Known rows, with every way that one mark hangs from another
gonu[gatuz guro nogikid vefud[sover] vizo]: [-0.52 -2.14  1.56  3.80 -3.92 -6.13  4.25  5.28  2.22 -2.18 -1.07 -1.68
  0.06 -5.01  2.22 -4.04  2.95  0.87  2.30 -3.62]
gatuz[gonu[muzu vefud]]: [-2.52 -3.27  4.45 -0.10 -3.63 -0.48  1.36  2.23 -5.84 -4.63  5.28  0.24
 -0.69 -2.79 -0.68  5.47 -0.81 -4.58  3.77  1.12]
kalus[gonu[gatuz guro muzu nogikid vefud vizo]]: [-0.10  1.89 -0.40  1.81 -1.66 -4.65  7.89  7.76  1.11 -1.62  2.10 -3.00
  1.19 -6.08  0.64  0.06  1.75  1.06  5.39 -2.81]
gonu[gatuz guro muzu[sover[vefud]] nogikid vizo]: [ 1.60  4.52  0.29  1.76  1.09 -3.69  2.49  3.22  4.70 -1.24  0.83 -2.64
  1.34 -3.11  2.17  1.48  3.08 -0.41  1.78 -0.69]
sover[vefud[gonu[muzu vizo]]]: [-1.31 -2.90  3.69  1.35 -2.03  1.27 -0.34 -0.10  0.08 -0.11  0.28 -0.82
  0.06 -0.33  2.62 -0.56  2.28 -2.79  2.49  2.34]
vizo[gonu[gatuz guro muzu vefud]]: [ 0.50 -3.32  4.26  2.79 -3.06 -1.40  3.89  1.83 -1.04 -3.42  3.97 -1.92
 -2.17 -5.94 -1.46  4.46  1.82 -4.30  4.75 -0.89]
vefud[gonu[gatuz guro muzu vizo] sover]: [ 1.17 -0.32  1.44  5.44 -4.11 -1.28  3.06  2.31  4.99 -2.32  1.47 -1.47
 -2.07 -3.51  2.10 -3.03  4.17 -0.41  4.04 -1.51]
gatuz[gonu[muzu]]: [-1.49 -2.51  3.55  0.48 -2.96  2.06  0.01  1.15 -4.18 -5.10  5.13  0.26
 -2.16 -1.23 -0.66  4.48 -0.08 -4.69  3.20  1.76]
vizo[gonu[guro vefud]]: [-1.83 -8.81  5.02  1.11 -4.42  0.06  0.49  0.04 -5.65 -2.04  1.58  1.01
 -2.94 -4.52 -0.74  3.72  0.67 -5.91  3.45 -0.08]
gonu[gatuz guro muzu nogikid vefud vizo]: [ 0.45 -0.14  0.59  2.05 -0.48 -5.00  6.97  5.17  2.49 -2.33  1.59 -4.03
  1.01 -6.30  0.29  0.80  2.52  0.72  3.54 -2.35]
gatuz[gonu[guro muzu vefud[sover] vizo]]: [-0.88 -0.61  3.26  2.13 -5.57 -5.11  2.04  4.97 -0.06 -2.78  4.29 -0.54
  0.13 -5.58  2.93  1.35  0.93 -2.60  2.87 -1.85]
kalus[gonu]: [-3.93 -5.27  1.74 -0.02 -3.82  4.15  0.75  1.63 -6.50 -2.86  0.86  1.61
 -2.96 -0.01 -2.32  0.97  0.32 -4.80  4.54  0.79]
gonu[guro muzu nogikid]: [-1.58 -2.45 -1.60  2.02 -0.76  0.21  2.81  1.40 -0.59 -2.90  0.61 -1.48
 -1.78 -2.31 -1.14  0.31  0.42 -2.05  3.83 -0.11]
kalus[gonu[guro muzu nogikid vizo]]: [-0.57  0.28 -2.10  0.97 -1.12 -0.69  5.02  5.65  0.31 -1.22  0.88 -1.35
  0.07 -3.47  1.05 -0.85  0.90 -0.79  4.42 -1.15]
kalus[gonu[guro nogikid vefud vizo]]: [-2.58 -3.66  0.39  0.17 -3.06 -3.07  4.28  6.07 -3.50  0.02 -0.22 -0.12
  0.39 -4.69  1.24 -0.73  0.53 -0.52  4.20 -1.92]
vefud[gonu[gatuz guro nogikid vizo] sover]: [ 0.89 -2.43  1.24  5.75 -4.25 -2.53  2.05  3.01  3.69 -1.85 -1.38 -0.13
 -1.88 -2.60  3.96 -6.26  3.87  1.81  2.73 -2.02]
nogikid[gonu[muzu vizo]]: [-0.17 -4.79  2.71  0.71  0.23  0.08  2.23  2.01 -2.06 -4.91  2.86  0.77
 -2.56 -1.00  0.28  4.71  2.90 -5.94  1.76  1.81]
vefud[gonu[gatuz] sover]: [-1.42 -5.10  3.54  4.93 -5.86  2.18 -0.19 -0.48 -0.98 -4.30 -0.12  1.55
 -3.86  0.75  0.26 -3.58  2.76 -2.19  3.69 -0.08]
vefud[sover]: [-3.48 -6.31  2.00  2.19 -4.86  2.45 -0.75 -0.39 -3.59 -4.26 -0.96  1.49
 -3.21  0.99 -0.94 -2.25  1.27 -5.10  2.49  0.11]
gatuz[gonu[guro muzu nogikid vefud[sover] vizo]]: [-0.19  0.29  1.49  2.73 -4.46 -6.46  3.06  6.31  0.74 -2.88  2.84 -0.33
  1.17 -4.96  4.52 -1.15  0.02 -0.24  2.46 -2.34]
vefud[gonu[guro] sover]: [-2.77 -6.61  1.61  4.50 -6.49  1.54 -1.72 -1.32 -1.85 -1.88 -0.65  2.42
 -4.33 -0.44  0.64 -3.01  1.74 -3.08  3.96 -0.13]

Rows
[-2.78 -5.51  2.51  1.86 -5.03 -3.32  1.83  2.70 -1.23 -1.12 -0.53  0.01
 -0.98 -4.46  1.17 -1.44  2.28 -3.06  2.24 -2.18]  gonu[guro vefud[sover] vizo]
[ 1.82  0.67 -0.26  6.09 -3.11 -2.72  4.19  3.57  5.77 -2.49  0.06 -1.43
 -0.82 -2.89  3.67 -5.42  3.33  1.99  3.50 -2.07]  vefud[gonu[gatuz guro muzu nogikid vizo] sover]
[ 2.30 -0.69  1.54  2.41 -0.32 -2.24  4.54  2.15 -0.97 -4.54  3.17  0.00
 -0.62 -4.37  0.15  5.04  0.71 -3.06  4.12 -0.93]  vizo[gonu[gatuz guro muzu[sover] nogikid vefud]]
[ 2.37  2.19  2.16  3.03 -0.35 -1.56  0.63  1.28  1.85 -2.70  1.70 -0.45
 -0.80 -2.02  1.89  2.88  1.69 -3.10  2.64  0.18]  vizo[gonu[gatuz guro muzu[sover[vefud]] nogikid]]
[-0.67  2.19  2.43  0.22 -1.07 -0.68 -2.08  1.41 -2.90 -3.98  3.11  1.65
  0.84  1.16  2.67  3.89 -1.10 -3.39  1.54  2.24]  gatuz[gonu[muzu[sover[vefud]] nogikid]]
[ 1.62 -0.52  2.56  1.41  0.63 -4.81  4.41  3.57 -0.15 -4.72  5.08  0.27
 -1.50 -5.04 -0.33  9.06  3.60 -4.46  3.00 -0.48]  nogikid[gonu[gatuz guro muzu[sover] vefud vizo]]
[-2.21 -0.71  1.60 -0.31 -0.23  2.29 -1.27 -1.49 -2.71 -2.79  1.17  0.65
 -0.50  1.27 -1.11  4.52  0.73 -6.22  2.50  2.35]  gonu[muzu[sover[vefud]]]
[ 0.31 -1.13  1.59  1.15  0.26 -3.02  7.05  4.78  0.63 -3.77  1.29 -3.31
  1.73 -4.05  0.45  0.47  1.93 -0.21  2.89 -1.19]  gonu[gatuz muzu nogikid vefud vizo]
[-0.53 -0.80 -2.61  0.94  1.06  0.99  2.37  0.31 -1.44 -3.91  1.32  0.33
 -1.26 -1.27 -1.25  3.52  0.10 -3.35  3.55  0.22]  gonu[guro muzu[sover] nogikid]
[ 0.32 -0.89 -0.28 -0.41  0.85  1.04  2.65  0.72 -0.12 -2.85  2.48 -0.64
 -0.79 -3.27 -0.88  5.49  2.38 -4.61  2.81  0.22]  gonu[guro muzu[sover] vizo]
[ 0.66 -0.95  2.41  1.13 -0.15  0.94  4.86  2.39  1.58 -4.06  2.41 -3.30
 -0.83 -3.16 -1.06  1.74  3.67 -2.68  2.82 -0.10]  gonu[gatuz muzu vizo]
[-0.23 -6.88  2.35  2.28 -2.47  1.08  0.06  0.50 -3.23 -2.63 -0.08  0.97
 -3.19 -2.32  1.09  0.21  0.70 -3.68  2.54  0.08]  vizo[gonu[guro nogikid]]
[ 1.56  1.56 -0.41  0.99  1.26 -4.24  6.50  4.22  1.61 -3.35  2.22 -2.17
  1.64 -5.30  0.36  3.85  2.10 -0.43  3.17 -1.87]  gonu[gatuz guro muzu[sover] nogikid vefud vizo]
[ 0.95 -1.31  2.39  4.63 -3.49  0.54  3.33  1.74  3.20 -3.84  1.06 -0.70
 -1.24 -1.13  2.00 -3.31  3.76 -1.28  3.42 -0.36]  vefud[gonu[gatuz muzu vizo] sover]
[ 3.02  1.49 -0.63  2.97  0.93 -0.72  4.22  1.89  3.15 -3.10  1.80 -0.66
 -0.25 -2.89  2.09  1.42  2.98  0.49  3.66 -0.34]  vefud[gonu[gatuz guro muzu[sover] nogikid vizo]]
[ 0.15 -1.19  3.07  1.09 -1.45  1.23 -1.88 -1.45 -1.44 -1.63  2.27  1.05
 -1.66 -1.49  0.68  5.36  1.02 -6.93  2.69  1.59]  vizo[gonu[guro muzu[sover[vefud]]]]
[ 0.95  1.64  1.87  4.16 -1.61 -3.26  1.91  2.96  5.29  0.49  0.27 -3.10
  0.25 -3.25  3.88 -2.78  3.45  1.95  2.98 -0.33]  sover[vefud[gonu[gatuz guro muzu nogikid vizo]]]
[ 0.43 -2.38  3.57  4.99 -5.48 -2.52  3.56  2.45  0.69 -4.11  2.79 -0.81
 -2.21 -4.84  0.21  0.50  1.84 -4.06  4.46 -2.18]  vizo[gonu[gatuz guro muzu vefud[sover]]]
[-0.34 -1.01  0.92  2.88 -1.51 -2.11  0.47  1.79  2.76  1.26 -0.70 -1.58
  0.47 -2.16  4.29 -2.78  1.99  0.33  2.55  0.70]  sover[vefud[gonu[guro muzu nogikid vizo]]]
[-1.16 -3.95  4.14  1.05 -2.86 -3.32  3.65  3.32 -0.42 -1.40  1.70 -2.70
 -1.09 -6.74 -0.86  2.34  3.70 -1.60  2.90 -1.87]  gonu[gatuz guro vefud vizo]
[-0.01 -1.99  2.08  3.71 -1.52 -1.58  2.06  1.87  0.11 -5.09  4.56 -0.58
 -5.01 -3.15 -2.26  5.63  3.33 -4.44  4.03  0.13]  nogikid[gonu[gatuz guro muzu]]
[-1.52 -0.80 -0.17  2.73 -3.41 -0.40  2.97  4.61 -1.45 -2.39  0.61 -0.73
 -2.76 -2.89 -1.09 -1.16  1.49 -0.10  5.12 -1.68]  kalus[gonu[gatuz guro nogikid]]
[-1.51 -4.62  1.22  2.33 -1.57 -0.31  0.70  0.87 -2.63 -4.41  3.48  0.98
 -4.77 -1.86 -1.86  5.65  1.88 -6.16  3.70  1.08]  nogikid[gonu[guro muzu]]
